Known rows, with every step that occurs
bovap-losis-medoz-gupam: [ 2.214 -2.991  1.917  3.136  3.910  0.131 -1.148  0.055  1.885 -3.819
 -1.432  4.605 -2.397  1.600  0.153 -5.107 -2.577]
sepu-medoz-gupam: [-1.387 -5.543  4.703  1.612  1.929  2.839 -5.085  4.495  2.392 -5.449
  3.309  5.131 -0.205  2.932 -0.189 -1.641 -0.260]
medoz-sepu-popa-nabe-bovap: [-1.821  0.555 -3.019 -1.498  0.519  7.189 -3.125  5.285  3.319 -4.880
 -0.826  2.421 -1.247  2.563 -0.168 -5.261 -1.945]
sepu-medoz-gupam-bovap-losis: [-0.613 -5.112  5.139  1.981  0.037  2.514 -3.732  2.314  4.995 -4.605
  1.826  5.572 -1.283  1.702 -1.797 -2.457 -0.238]
sepu-medoz-gupam-bovap: [-1.253 -5.530  5.709  1.533 -0.823  3.881 -4.723  3.155  4.787 -4.722
  2.849  5.380 -0.302  2.282 -1.260 -1.248 -0.218]
sepu-medoz-gupam-popa-nabe: [-2.787 -6.573  3.373  1.275 -0.266  4.008 -5.163  4.743  2.067 -6.386
  1.935  4.132  0.296  4.575 -1.080 -2.191 -0.827]
bovap-gupam: [ 0.917 -5.138  0.989  1.434 -0.208  2.402 -3.036  3.173  0.927 -6.144
  0.815  1.806  2.848  1.827 -2.615 -1.313  0.352]
bovap-losis-medoz-sepu: [ 1.725  0.377  1.037  2.280  4.706  1.992 -0.836  0.868  1.639 -3.419
 -1.743  4.321 -4.100  1.194  2.122 -6.077 -2.932]
popa-nabe-bovap: [-1.338 -1.127 -1.105  0.893 -2.678  6.429 -5.144  4.845  3.251 -6.579
  1.101  1.222  2.109 -0.249  1.063 -5.373 -4.388]
medoz-gupam-bovap-losis: [ 2.584 -4.882  1.771  2.605 -1.575  3.874 -0.865 -0.649  5.832 -3.041
 -0.602  3.130  2.118 -0.207 -5.336 -3.137 -0.155]
gupam-popa-nabe-bovap-losis: [-2.378 -1.983 -2.770  0.759 -2.208  7.720 -2.567  4.673  2.315 -7.228
 -1.250  2.045  1.128  2.749 -1.494 -4.935 -3.000]
gupam-popa-nabe-bovap-losis-medoz: [-2.466 -2.708 -1.379  1.030 -1.731  7.079 -3.076  4.291  2.051 -6.891
 -1.418  2.944 -0.242  3.734 -0.147 -5.125 -3.851]
nabe-bovap-gupam: [ 0.857 -4.615  1.052  1.636  2.597  3.722 -3.502  4.361  3.447 -6.356
  2.065  5.592 -0.994 -0.199 -1.218 -4.540 -1.790]
losis-medoz-sepu-popa-nabe: [-1.928 -1.422  1.930 -0.166  1.039  5.016 -4.606  3.618  1.482 -3.824
 -0.628  3.832 -3.193  5.402  3.909 -3.630 -3.772]
losis-medoz: [-0.840 -1.880  4.354  1.622  1.509  4.608 -4.855  3.379  0.830 -4.204
  1.602  4.577 -1.167  3.808  4.484 -1.395 -3.481]
nabe-popa: [-1.377 -4.225 -0.617  2.284  1.670  6.715 -3.810  5.345  4.749 -8.515
  2.548 -1.401  1.507  2.401 -1.995  0.823 -0.719]

Rows
[-0.838 -7.391  3.738  2.221  0.851  4.287 -4.734  2.306  1.651 -4.544
  0.173  5.096 -1.529  5.418  1.177 -3.905 -4.066]  losis-medoz-gupam-popa-nabe-bovap
[-0.720 -3.725 -0.693  1.137 -2.927  4.327 -4.960  4.088  2.905 -6.986
  0.536  1.118  2.081  0.240 -0.571 -5.519 -3.752]  popa-nabe-bovap-gupam
[-1.398 -1.290 -2.788 -1.316  0.391  5.814 -2.959  4.796  3.077 -5.188
 -1.267  2.287 -1.307  2.905 -1.244 -5.383 -1.470]  medoz-sepu-popa-nabe-bovap-gupam
[ 0.312 -7.032 -1.181  2.186 -0.229  4.752 -2.117  2.193  2.638 -5.559
 -1.075  2.464  2.075  2.810 -4.670 -5.113 -1.585]  medoz-gupam-popa-nabe-bovap-losis
[ 1.121 -3.710  1.113  2.695  5.121  3.017 -1.824  2.412  3.952 -5.066
 -0.102  7.681 -4.811  0.731  0.011 -7.137 -3.725]  nabe-bovap-losis-medoz-gupam-popa
[-3.032 -2.401 -2.232  0.363 -2.932  9.118 -3.614  5.669  2.089 -7.313
 -0.258  1.904  2.073  3.307 -1.014 -3.861 -2.920]  gupam-popa-nabe-bovap
[ 0.557 -5.932  5.925  2.337 -0.572  4.097 -4.175  0.541  3.621 -2.794
  0.706  5.053 -0.755  3.647  0.832 -1.822 -2.856]  losis-medoz-gupam-bovap
[-2.234 -2.375 -1.705  0.867 -0.873  7.561 -2.673  4.051  1.986 -6.203
 -1.807  2.870 -1.262  3.760 -0.094 -6.110 -3.850]  gupam-popa-nabe-bovap-losis-medoz-sepu
[ 1.122 -3.759  0.944  2.875  1.933  0.886 -1.333  0.180  1.679 -4.480
 -2.475  3.647 -1.797  2.779 -0.470 -5.667 -3.199]  bovap-losis-medoz-gupam-popa-nabe
[-0.244 -0.909 -0.793  1.465 -0.244  4.379 -3.781  2.936  3.174 -5.478
 -0.817  2.344 -1.618 -0.056  1.766 -8.161 -5.399]  popa-nabe-bovap-losis-medoz-sepu
[-0.091 -5.421  0.277  1.396  2.041  5.037 -3.013  4.725  3.172 -6.899
  1.266  5.779 -1.132  1.394 -2.178 -4.462 -1.536]  nabe-bovap-gupam-popa
[-1.381 -3.590  2.334  0.223  1.852  3.648 -4.567  3.346  1.972 -4.254
 -0.747  5.058 -4.554  5.133  2.846 -4.911 -3.883]  losis-medoz-sepu-popa-nabe-bovap-gupam
[-1.155  0.913 -3.589 -1.109  1.302  5.830 -2.095  4.419  3.574 -4.766
 -1.831  2.630 -2.232  1.918 -0.603 -6.429 -2.054]  medoz-sepu-popa-nabe-bovap-losis
[-3.035 -1.126 -2.249 -0.996 -1.597  3.198 -3.986  5.149  4.258 -6.680
 -1.594  3.917 -1.374  3.596 -0.062 -4.194 -3.465]  sepu-popa-nabe-bovap-losis-medoz
[-0.062  0.295  1.562  0.716 -4.190  4.995 -1.221 -0.153  7.080 -3.062
 -2.780  3.473 -1.968  0.795 -1.117 -4.192 -2.672]  gupam-bovap-losis-medoz-sepu-popa-nabe
[ 0.434  0.084 -0.313  1.364  2.652  1.465 -1.304  1.324  2.122 -4.106
 -2.923  3.615 -3.892  2.315  1.519 -6.333 -3.358]  bovap-losis-medoz-sepu-popa-nabe
[-1.949 -6.611  2.925  1.815  1.440  2.665 -4.195  4.035  2.986 -6.322
  1.252  5.593 -1.973  3.387 -1.481 -4.504 -1.461]  sepu-medoz-gupam-popa-nabe-bovap-losis
[-1.338  1.239 -2.397 -1.413  1.986  7.271 -2.305  5.243  2.541 -4.289
 -0.456  2.803 -0.890  3.038 -0.406 -3.133 -0.230]  medoz-sepu-popa
[-1.805 -1.763  2.100  0.034  1.985  5.085 -4.667  3.881  2.261 -3.963
 -0.371  5.127 -4.529  4.808  3.976 -4.820 -4.394]  losis-medoz-sepu-popa-nabe-bovap
